Each row comes from the steps of one path. Every step used is in the known rows, and no mark comes twice. Write the path behind each row, first mark first.
Known rows:
neke/sili/kedub/sebupid/bekol: [-0.05 -0.44 -0.92  0.57  0.85 -1.27  1.39  0.05 -0.36  0.25 -0.87 -1.43
 -0.85 -0.55 -1.17 -0.87  1.01  1.05  0.20  1.46 -0.06  1.48]
rurib/sili/sebupid/bekol/benilap: [ 0.65  0.15  2.23 -0.02  1.74  0.17 -0.36  0.38 -0.80  0.19 -1.32  0.49
 -3.22 -0.15 -0.08 -0.38 -0.60 -0.10 -0.07 -0.77 -0.72  1.15]
leku/benilap/sili/neke: [ 1.39 -0.72 -0.66  0.17 -0.43  0.52  0.50  0.50 -0.75  1.27 -0.04  1.21
  1.59 -0.75 -0.97  2.37 -2.97 -1.50  1.05  1.13 -0.78 -0.28]
kedub/sili/bekol/sebupid: [-1.52 -1.03  1.49 -0.41 -1.48 -0.43 -0.47 -0.72  0.61 -0.83 -0.40  0.40
 -0.20 -0.22  0.08  1.38  0.58  0.24 -2.11 -1.50 -0.03 -0.02]
leku/benilap/sili/bekol: [ 0.03  0.39  0.91 -0.74  0.04 -0.54  0.13  0.90  0.55  0.02 -0.02  1.34
  0.45  0.43  0.54  1.68 -0.87 -0.53  0.23  0.20 -0.03 -1.01]
benilap/sili/kedub/sebupid/bekol: [-0.65 -0.64 -0.24 -0.02  0.62 -1.09  1.19  0.31 -0.14  0.58 -0.83 -0.46
 -0.48 -0.30 -0.28 -0.84  1.12  0.53  0.42  1.06 -1.21  1.96]
bekol/sebupid/sili: [-1.16 -0.01  0.56  0.10 -1.45 -1.60 -0.46 -1.43  0.00 -0.37 -0.27  1.20
 -0.78 -0.66 -0.18 -1.46 -0.67 -0.53  0.01  0.07 -0.64  1.78]
neke/sili/kedub: [ 0.27  0.53 -2.23  0.05 -0.05 -1.73 -0.07 -0.84 -0.74 -0.49  0.32 -2.98
  0.95 -0.22 -0.56 -1.42  0.10  0.05 -0.54  0.64  0.96 -1.72]
vetid/gizi: [ 0.34 -0.96 -1.04  0.61 -1.15  2.13 -0.23  0.70  1.01  1.47  1.52  0.66
  4.54 -0.40  0.87  0.24  0.91  0.27  0.19 -0.32  1.58 -0.88]
bekol/benilap/sili: [ 1.15 -0.70  0.61 -0.18  0.61  0.62 -0.16  0.71  0.32  1.72 -0.08  1.39
  0.96  0.36 -0.22  0.03 -2.17 -0.90  1.43  0.16 -1.35  0.09]
bekol/benilap/sebupid/sili: [ 0.22  0.57 -0.16  0.34 -0.06 -0.87 -0.41 -0.69 -0.82 -0.38 -0.46  0.34
 -2.91  0.60 -0.95 -1.05 -0.74 -0.64  0.90  0.00 -1.12 -0.01]
sili/neke: [ 0.80 -1.42 -1.71 -0.12 -0.88  1.01  0.08 -0.31 -0.83  0.29  0.66 -0.73
  1.52 -0.77 -2.00  2.27 -1.48 -0.13  0.39  0.18  0.80 -0.42]
neke/sili/sebupid/bekol: [-1.27  0.38  0.92  0.31  0.35 -0.53  0.68 -0.41 -0.42 -0.79 -0.89 -0.18
 -2.64 -1.05 -0.92 -1.09  0.19  0.35 -1.12  0.86  0.39  1.70]
leku/benilap/sebupid/sili/kedub: [-0.46  1.44 -1.29 -0.15 -0.60 -2.71 -0.28 -0.96 -1.57 -0.92 -0.43 -1.12
 -1.87  0.48  0.73 -2.15  0.74 -0.96 -0.24 -0.52 -1.34 -1.56]
kedub/sili/benilap/sebupid/bekol: [-0.77  0.30  0.56  0.16  1.38  0.97  0.34 -0.68 -0.81 -0.88 -1.14 -0.62
 -1.83  0.83 -1.61 -0.36  1.09 -0.58 -1.11  0.48 -1.19 -0.02]
neke/sili/bekol: [ 0.18  0.31 -0.60 -0.13  0.14 -0.70  0.07 -0.12  0.57 -1.16  0.47 -1.63
  0.24  0.06 -1.41  1.63 -0.43  0.75 -0.40  1.11  2.41 -1.16]
kedub/vetid/gizi: [ 1.26 -0.36 -1.27  0.91 -0.89  3.67  0.05  1.57  1.73  1.67  2.05  1.87
  6.39 -0.52  2.66  0.16  1.22  1.36  0.03 -0.04  2.29 -1.02]
bekol/benilap/sili/sebupid: [-0.81 -0.31  1.93 -0.37 -0.44  0.44 -0.01  0.84  0.46  0.61 -0.11  1.58
 -1.76 -0.31  1.88 -0.51 -0.29 -0.46 -0.06 -1.74 -1.29  0.64]
benilap/sili/bekol/sebupid: [-1.15 -0.96  1.69 -0.82 -1.21 -0.98 -0.03  0.37  0.92  0.01  0.05  1.10
  0.09 -0.87  0.37  1.37  0.50 -0.11 -1.24 -0.30 -0.72  0.87]
benilap/sebupid/sili/bekol: [-1.23  0.95  0.05 -0.46 -0.51 -1.59 -0.51 -0.67 -0.09 -2.10 -0.01 -0.83
 -2.45  0.92 -0.59  0.78  0.46  0.17 -0.18  0.27  0.45 -0.55]
sebupid/bekol: [-0.28 -0.40 -0.08 -0.28  0.59  0.29  0.45 -0.62 -0.62 -0.06 -0.56  0.16
 -0.12 -0.37 -1.90 -0.60 -0.08  0.24 -0.19  0.66  0.06  1.08]
neke/sili/sebupid/bekol/benilap: [ 1.15  0.08  1.75  0.21  1.40  0.28  0.45  0.76 -0.43  0.51 -1.27  0.69
 -3.42 -0.39 -1.09 -0.75 -0.91  0.02  0.12 -0.48 -0.51  1.41]
sebupid/sili/kedub/vetid/gizi: [ 0.89  0.83 -1.30  0.80 -0.85  1.49 -0.46  0.89  1.21  0.72  1.50  0.71
  5.02  0.06  3.25 -1.58  1.30  0.79  0.13  0.21  1.58 -0.85]
rurib/sili: [-0.53  0.00 -0.66  0.44  0.66 -0.25 -1.22 -1.49 -0.73 -0.64  0.50 -1.55
  1.84 -0.15  0.36  0.62 -0.77  0.12 -0.43  1.16  1.46 -1.33]

Write each row's path:
[ 0.94 -0.41 -0.02 -0.50  0.22  0.38  0.04  1.02 -0.48 -0.07  0.04 -0.32
 -2.55  0.45 -0.87  1.73  1.03  0.39 -0.35 -1.50 -0.61 -1.81] -> sili/bekol/benilap/sebupid
[-0.23  1.00  1.41 -0.25  0.43 -0.05 -0.39 -0.45  0.83  0.03 -0.12  0.67
 -0.26  0.44  0.26 -1.52  0.48 -1.10  0.27 -0.40 -0.83  1.34] -> bekol/sebupid/sili/benilap
[-2.42 -0.18  1.14 -0.32 -1.24  0.14 -0.07  0.09  0.55 -0.20  0.32  0.97
 -0.76 -0.61  2.09 -0.54  0.30 -0.23 -0.86 -1.10 -0.71  0.50] -> benilap/sili/sebupid
[ 0.45 -0.25 -1.27  0.25 -0.86 -0.44 -0.35 -1.14 -0.91 -0.51  0.06 -0.52
 -0.02 -0.21 -2.03  0.97 -2.48 -0.75  1.17  1.21  0.44  0.79] -> sebupid/sili/neke
[ 0.57  1.43 -1.44 -0.11 -0.35 -0.04 -0.39 -0.39  0.24 -0.58  0.84  0.10
  2.25  0.31  2.48 -2.24  0.60  1.02 -0.10  0.06  0.91 -0.81] -> sebupid/sili/kedub/vetid
[-1.54  0.28  1.51 -0.11 -0.98  0.12  0.35  0.65  0.32  0.50 -0.09  2.33
 -0.93 -0.83  2.67 -0.38 -0.14 -0.76 -0.58 -1.57 -1.13  0.06] -> leku/benilap/sili/sebupid
[ 0.25  0.99  0.37  0.05  2.08  1.01 -0.90 -0.52  0.17 -0.22  0.56 -1.57
  1.81  0.84  0.73  0.14  0.35 -0.61 -0.10  0.40  0.78 -1.07] -> rurib/sili/benilap
[ 1.17  0.95 -0.44  0.35  1.57  1.32  0.29  0.09  0.81  0.37  0.53 -1.22
  1.58  0.35 -1.02 -0.32 -0.11 -0.44  0.28  0.88  1.18 -0.77] -> neke/sili/benilap
[-1.86 -0.04  1.26 -0.42 -0.03  0.09  0.43 -0.31 -0.41 -0.70 -0.76  0.49
 -2.36 -0.80 -0.09 -1.00  0.92  0.37 -1.20 -0.70 -0.22  1.71] -> sili/sebupid/bekol
[-0.66 -1.07 -1.33  0.09 -0.70 -0.88  0.92  0.61  0.66  1.11  0.43 -0.84
  1.48 -0.14  1.45 -0.29  1.51  0.81  0.74 -0.21 -0.81  0.20] -> benilap/sili/kedub/sebupid
[ 0.12 -0.74 -0.31  0.21 -1.46 -0.90 -0.25 -0.98 -0.82 -0.30 -0.18  0.19
 -0.53 -1.03 -1.74  1.02 -2.06 -0.84  0.40  0.83 -0.31  1.68] -> bekol/sebupid/sili/neke
[ 1.89 -1.18  0.81  0.19  1.38  0.94  1.03  1.30  0.05  1.86 -1.01  1.22
 -1.55 -0.10 -1.31  0.16 -0.26  0.84  1.44 -0.65 -0.91  1.73] -> kedub/sebupid/bekol/benilap
[ 0.09 -0.25 -1.53  0.46 -1.02 -0.54 -0.16 -0.99 -1.46 -0.87  0.02 -0.93
 -1.32 -0.30 -2.16  1.37 -1.57 -0.75  0.56  1.30 -0.21  0.20] -> benilap/sebupid/sili/neke
[ 2.05  0.41  0.08  0.69  0.49  1.98  0.02  2.14  1.07  1.89  0.64  1.58
  4.26  0.10  2.69 -1.05  0.79  0.40  0.41  0.60  0.28 -0.12] -> sebupid/bekol/benilap/sili/kedub/vetid/gizi
[-1.37  0.44  2.08 -0.17  0.32 -0.40  0.78  0.32 -0.42  0.06 -1.28  2.10
 -2.31 -0.78  0.68 -0.97 -0.16 -0.77 -0.66  0.02 -1.50  1.78] -> leku/benilap/sili/sebupid/bekol
[-0.11  0.23 -0.75 -0.28  0.35  1.55  0.22  0.33 -0.18  0.00  0.69 -0.83
 -0.41  0.46 -0.24  0.33  2.22 -0.26 -0.75 -0.85 -0.62 -1.77] -> sili/benilap/sebupid
[ 1.73  0.78 -0.09 -0.33  1.07  0.72  0.24  1.08  0.17  0.86  0.05  0.97
  1.98  0.28  2.06 -1.53 -0.06  0.55  0.10  0.53 -0.67 -0.19] -> sebupid/bekol/benilap/sili/kedub/vetid
[ 1.99 -1.13  0.35 -0.03  0.78  0.53  0.34  0.64 -0.90  1.16 -0.73  0.55
 -0.24 -0.26 -2.51  1.93 -3.31 -1.29  1.43  1.64 -1.34  1.32] -> sebupid/bekol/benilap/sili/neke
[-0.48 -0.61  0.76 -0.21 -0.96 -1.18  0.18  0.12  0.64 -0.39  0.05 -0.08
 -0.34 -1.25 -0.75  1.41  0.45  0.52 -1.55  0.21  0.87  0.34] -> neke/sili/bekol/sebupid
[-0.69  0.58 -1.33 -0.26  0.46 -1.98 -1.30 -1.39 -1.31 -1.08  0.32 -3.25
  1.22  0.28  1.07 -0.86  0.52 -0.11 -0.93  0.22  0.59 -2.08] -> rurib/sili/kedub
[-0.96  0.90  0.44 -0.66 -0.35 -1.45 -0.72 -0.81  0.41 -1.79  0.01 -0.40
 -1.05  0.94 -0.47  0.50 -0.40  0.23  0.36  0.19  1.12  0.10] -> sebupid/sili/bekol
[ 1.07 -0.85 -0.70 -0.08  0.01  1.06  0.13  0.67 -0.81  0.80  0.13 -0.02
 -1.67  0.00 -0.99  0.70  0.66  0.09 -0.13 -1.42 -1.02 -1.64] -> bekol/benilap/sebupid
[ 1.29 -0.47  1.23 -0.28  0.68  0.76 -0.65  0.23  0.35 -0.27 -0.65  0.12
 -1.04  1.48 -0.60  1.43 -1.25  0.07  0.19 -1.85  0.23 -1.26] -> kedub/sili/bekol/benilap
[-1.23 -0.23  0.35 -0.34 -0.47  0.24 -0.69 -1.08  0.55 -1.81 -0.13 -0.97
  0.36  1.32 -0.36  1.62 -0.35  0.45 -1.04 -0.94  1.34 -1.60] -> kedub/sili/bekol
[-0.82 -0.25 -0.86  0.73 -0.82 -0.76  0.40 -0.76  0.66  0.10  0.06  0.48
 -0.17  0.04  0.10 -0.89 -0.11  0.67  1.67  0.48  0.30  1.71] -> kedub/sebupid/sili
[ 1.95 -0.30  0.97 -0.89  0.79  0.54 -0.30  1.06  0.33  0.54 -0.03  0.31
 -0.99  0.71 -0.68  1.51 -0.58  0.45  0.64 -1.80  0.35 -0.81] -> sili/bekol/benilap
[-1.15  0.52 -1.02  0.34 -0.84 -1.10 -0.41 -1.44 -0.75 -1.12 -0.06 -0.26
 -1.87  0.30 -0.68 -1.16 -0.08 -0.41  0.25  0.66 -0.47 -0.15] -> benilap/sebupid/sili
[-0.60 -0.74 -1.56  0.47 -0.05 -1.25  0.20 -0.11 -0.06  0.24  0.41 -2.37
  1.16 -0.21  1.68  0.13  1.80  1.32  0.16 -0.08  0.47 -0.56] -> rurib/sili/kedub/sebupid
[ 0.09  1.42  0.46 -0.23  1.02  0.49 -0.41 -0.68  0.65 -0.25  0.13 -0.04
  0.26  1.25 -0.02 -1.54 -0.08 -1.02  1.06 -0.04 -0.03  0.43] -> sebupid/sili/benilap
[-0.26  0.45  0.30 -0.28  1.40  0.81  0.66  0.10 -0.76 -0.28 -0.67 -0.46
 -1.79  0.24 -1.67 -0.35  1.67 -0.33 -0.81  0.49 -1.10  0.37] -> sili/benilap/sebupid/bekol
[-0.87  0.24  0.23 -0.21 -0.51 -1.30  0.12 -0.11  1.01 -1.23  0.07 -0.28
 -1.26  0.71  0.03  0.97  0.46  1.06  0.89  0.12  1.03  0.89] -> kedub/sebupid/sili/bekol
[ 1.20  0.13 -1.59  0.57 -0.88  2.29 -0.19  1.42  1.29  1.27  1.91  0.58
  5.96 -0.24  3.25 -0.79  1.91  1.16 -0.33 -0.45  1.80 -1.59] -> sili/kedub/vetid/gizi
